Each row was made from one path, in order. Every step used is in the known rows, and no mark comes twice. Write each row's path.
In the rows, zero is written as 128.
Known rows
fusum bego sido lemi: [160 137 150 124 126 140 140 122 158 128 108 131 156 135 120 125 158 102
 127 119 108 127  61 134  96  96 123 111  70  59]
lemi fusum: [140 139 150 130 133 152 123 118 155 116 102 142 147 136 126 122 162 123
 135 101 100 126 104 114 105 128 126 136 102 136]
pake bolev: [147 141 167 124 145 155 110 123 158 115 120 141 140 138 111 118 157 123
 146  94 123 116 116 114  89 147 114 125 108 130]
fusum sudu: [129 145 161 113 128 151 121 126 161 112 108 120 149 139 117 123 151 145
 138 110 116 126 115 135 121 120 112 134 114 116]
bolev fusum bego sido lemi pake: [157 140 138 134 104 138 134 114 156 147 121 149 167 137 120 116 168 111
 117 102 128 126  31 160 102 101 140 118  51   6]
lozepog sido: [151 144 155 136 111 163 124 118 159 104 127 143 136 131 124 128 154 133
 144 118 102 112  94 135 120 125 111 118 105  90]
ruvipus sido lozepog: [164 145 157 126 101 159 102 121 159 113 114 126 140 128 110 130 164 100
 170 126 124 119 112 140 115 113 126 134  78 156]
bolev fusum: [150 140 148 136 129 149 114 116 160 123 114 148 148 132 120 126 159 136
 142  95 102 128 105 146 115 131 124 129 103  70]
bego sido lemi pake lozepog: [147 147 140 133  89 154 139 111 157 136 133 143 142 133 112 108 179 126
 128 132 125 123  93 145  88 114 123  98  91 106]
ruvipus sido lozepog pake bolev: [164 150 169 132 102 167  91 122 156 122 100 141 137 136  99 112 191 102
 173  95 168 103 110 118  75 135 120 135  63 153]
lemi fusum sudu: [120 142 158 119 129 153 126 120 157 114  90 125 157 138 119 115 151 141
 129 102 110 128 103 114 119 125 125 146 106 129]
lemi pake: [144 149 146 122 113 151 118 121 158 123 135 146 139 143 125 125 173 127
 137 105 132 118  95 144 105 119 116 131  96 120]
bolev fusum sudu nubuf: [120 144 150 130 115 161 110 120 161 121  99 139 169 131 103 121 152 169
 137 103 114 129 111 157 121 128 127 150  99   9]
vinel sido: [154 146 164 126 113 171 143 120 160 112 130 122 143 140 120 128 160 125
 135 119 110 127  96 134 106 129 117 119 114 106]
bolev fusum bego sido ruvipus: [172 131 137 135 125 145 121 114 160 137 113 134 163 134 108 130 154 121
 133 106 123 136  49 142  89 113 112 137  85  18]
lemi pake bolev fusum sudu: [124 147 160 126 119 152 109 117 159 129 120 142 162 143 103 101 155 150
 128  78 153 118  83 140 107 150 127 141  93  66]
fusum lemi pake: [142 145 148 131 110 143 125 119 159 122 136 153 158 140 128 127 170 129
 131 114  90 124  96 151 111 128 120 150  67  99]
bolev fusum bego sido: [163 134 143 144 127 142 135 116 156 139 100 140 165 132 120 126 161 122
 130 102 126 132  44 141 110 104 130 128  92   4]
bego sido ruvipus: [163 138 144 125 124 153 128 119 163 124 128 131 144 137 112 131 155 119
 142 119 111 130  75 134  80 130  93 128 120 102]
sido bego: [156 141 159 124 141 147 129 122 156 124 114 139 145 141 139 136 158 107
 141 106 113 123 107 139 126 120 132 118  99 131]
ruvipus sido: [151 144 158 125 120 153 100 121 160 109 124 128 142 137 126 128 156 126
 166 119 104 123 100 138 106 122 120 122  91 145]
lozepog pake lemi fusum: [138 146 146 138 118 156 124 119 154 115  89 156 138 139 126 125 190 135
 133  96 128 127 104  93  88 121 124 156  69 106]
bego sido: [154 141 148 135 126 151 141 121 159 124 115 137 148 135 124 127 164 120
 138 114 114 126  71 133 102 120 111 119 128  86]
lozepog sido lemi: [149 144 158 126 107 160 123 118 161 106 129 143 137 129 122 123 150 122
 137 122  79 110  99 142 113 124 118 104  77  95]
lozepog pake bolev fusum sudu: [130 147 167 132 125 158 106 119 159 130  89 146 157 142 103 100 172 157
 138  65 157 114 102 125  91 150 119 138  94  56]
fusum sudu nubuf: [119 146 156 117 118 162 115 127 161 111 105 130 159 134 105 126 154 159
 140 116 121 126 122 141 112 120 114 147 104  63]
lemi pake bolev fusum bego sido: [157 139 146 145 121 145 127 114 153 149 119 151 168 141 111 109 170 117
 122  84 166 120  23 135  89 126 133 132  76   6]
sido lozepog pake: [162 150 153 129 102 162 120 124 158 125  96 147 131 134 107 127 197 109
 153  99 155 110 127 132  96 112 112 139  83 125]
nubuf sudu: [167 143 164 101 123 157 118 122 160 110 110 133 133 141 118 120 146 154
 144 109 114 124 119 138 112 118 115 130  94 117]
pake lemi fusum: [137 139 148 134 130 151 125 118 155 106 104 143 143 135 125 131 162 128
 131 112 101 135 105  97 107 125 130 156  82 117]
lozepog pake: [150 149 151 127 119 157 117 123 158 123 105 151 133 142 123 125 190 135
 147  92 137 115 116 128  88 118 107 127  95 113]
sudu nubuf: [138 143 149 127 122 164 112 124 159 116 117 147 147 132 112 134 165 141
 145 114 111 122 126 140  99 121 114 138  99  69]

Write each row's path
[146 150 146 142  79 169 120 110 155 115 141 149 131 130 114 113 175 149
 139 131 140 110 106 139 113 118 117 111  96 106] : lemi pake lozepog sido
[149 136 154 131 114 152 127 115 153 112 103 140 155 130 125 119 152 109
 122 115  89 114  72 117 112 105 139 120  39  77] : lozepog sido lemi fusum bego
[146 135 163 147 139 145 113 114 160 123 114 158 169 131 113 114 154 134
 135  90  78 126 105 133 103 164 132 148  75  53] : pake bolev fusum lemi
[162 137 148 133 132 143 140 122 156 130 106 130 155 136 122 131 163 113
 131 113 132 128  56 127 103  97 117 125  97  56] : fusum bego sido
[177 142 141 150  98 149 137 117 155 150  77 149 157 131 105 122 196 104
 138  93 174 119  56 141  99  93 129 140  68   7] : bolev fusum bego sido lozepog pake
[131 142 156 126 126 150 117 119 162 121 102 131 159 134 113 118 148 156
 135  97 113 131 103 146 130 127 125 138 108  63] : bolev fusum sudu
[150 144 153 144  97 171 121 112 157 107 124 141 130 124 112 119 165 148
 145 136 113 115 128 127 116 121 115 107 108 107] : pake lozepog sido
[119 149 154 128 114 156 125 122 156 112  78 138 148 142 119 118 179 152
 127  97 138 130 102  95 101 119 125 166  74 101] : lozepog pake lemi fusum sudu
[159 150 150 133  98 161 122 125 158 115  97 149 126 132 106 136 196 112
 147 110 154 120 126 117  99 107 116 159  64 105] : sido lozepog pake lemi
[163 131 139 129 130 146 130 115 155 132 102 126 162 138 114 128 157 106
 127 112 120 133  47 109  79 111 112 145  80  84] : lemi fusum bego sido ruvipus
[151 140 140 145 117 148 145 120 150 130  76 146 153 140 126 126 193 120
 121 101 153 132  43  89  82  95 131 156  57  41] : lozepog pake lemi fusum bego sido
[148 137 150 146 125 141 120 113 161 121 113 155 167 128 124 126 158 139
 136 105  63 133 104 151 122 138 131 149  75  49] : bolev fusum lemi
[141 146 146 140  97 148 123 112 157 124 133 150 151 133 116 117 181 146
 134 131 104 127 131 143 107 124 123 139  71 117] : fusum lemi pake lozepog
[154 133 144 139 132 141 145 118 151 132  88 132 164 137 128 123 165 108
 122 107 126 130  45 108 100 102 131 136  90  71] : lemi fusum bego sido
[156 146 140 151  96 160 148 118 153 128  76 150 142 131 111 123 199 104
 132 109 154 125  70  99  90 112 127 162  75  84] : bego sido lozepog pake lemi fusum
[150 145 159 142 129 158 105 116 157 133 101 163 145 139 110 108 186 139
 146  64 147 111 106 124  76 151 119 129  91  65] : lozepog pake bolev fusum
[114 140 148 128 110 159 141 119 157 124  86 132 177 134 108 109 152 138
 118 119  96 129  73 130  98 124 132 136  90  45] : bego sido lemi fusum sudu nubuf
[159 141 150 134  96 173 108 110 161 106 136 135 128 127 100 122 157 144
 150 140 112 118 129 128  94 131  97 117 100 121] : pake lozepog sido ruvipus
[143 149 145 130 100 158 116 114 156 126 133 143 133 136 112 116 183 142
 140 121 144 120 130 138 101 115 118 120  98 137] : lemi pake lozepog
[150 134 142 143 129 143 146 118 152 120  91 134 159 134 127 131 164 112
 119 119 124 140  43  92 102  99 135 155  71  51] : pake lemi fusum bego sido
[168 149 168 145  94 181 130 115 157 134 101 144 147 135  90 107 191 109
 139  82 167 111  96 129  83 151 128 134  84  61] : vinel sido lozepog pake bolev fusum
[158 142 160 136 119 158 132 118 155 115 122 144 142 135 140 133 152 111
 140 116 109 112  83 142 138 122 130 111  94 100] : lozepog sido bego
[153 148 151 142  89 165 129 109 151 124 137 150 137 135 130 119 172 126
 135 129 144 109  97 147 131 116 135 105  85 114] : lemi pake lozepog sido bego
[164 151 156 130  90 163 100 122 158 121 100 138 135 135 111 124 191 108
 173 110 152 110 112 138  94 111 120 135  66 147] : ruvipus sido lozepog pake
[174 143 159 140 114 154 134 124 153 143  83 142 150 136  96 115 197  87
 141  90 196 108  66 109  72 110 117 137  72  63] : fusum bego sido lozepog pake bolev
[140 141 152 142  96 167 126 105 154 109 110 145 139 122 114 105 161 133
 130 132  84 116 122 114 107 127 135 103  75 125] : pake lozepog sido lemi fusum
[148 147 143 126 103 146 139 119 159 134 135 145 148 141 124 118 169 110
 125 115 114 120  59 151  93 117 120 110  86  88] : bego sido lemi pake
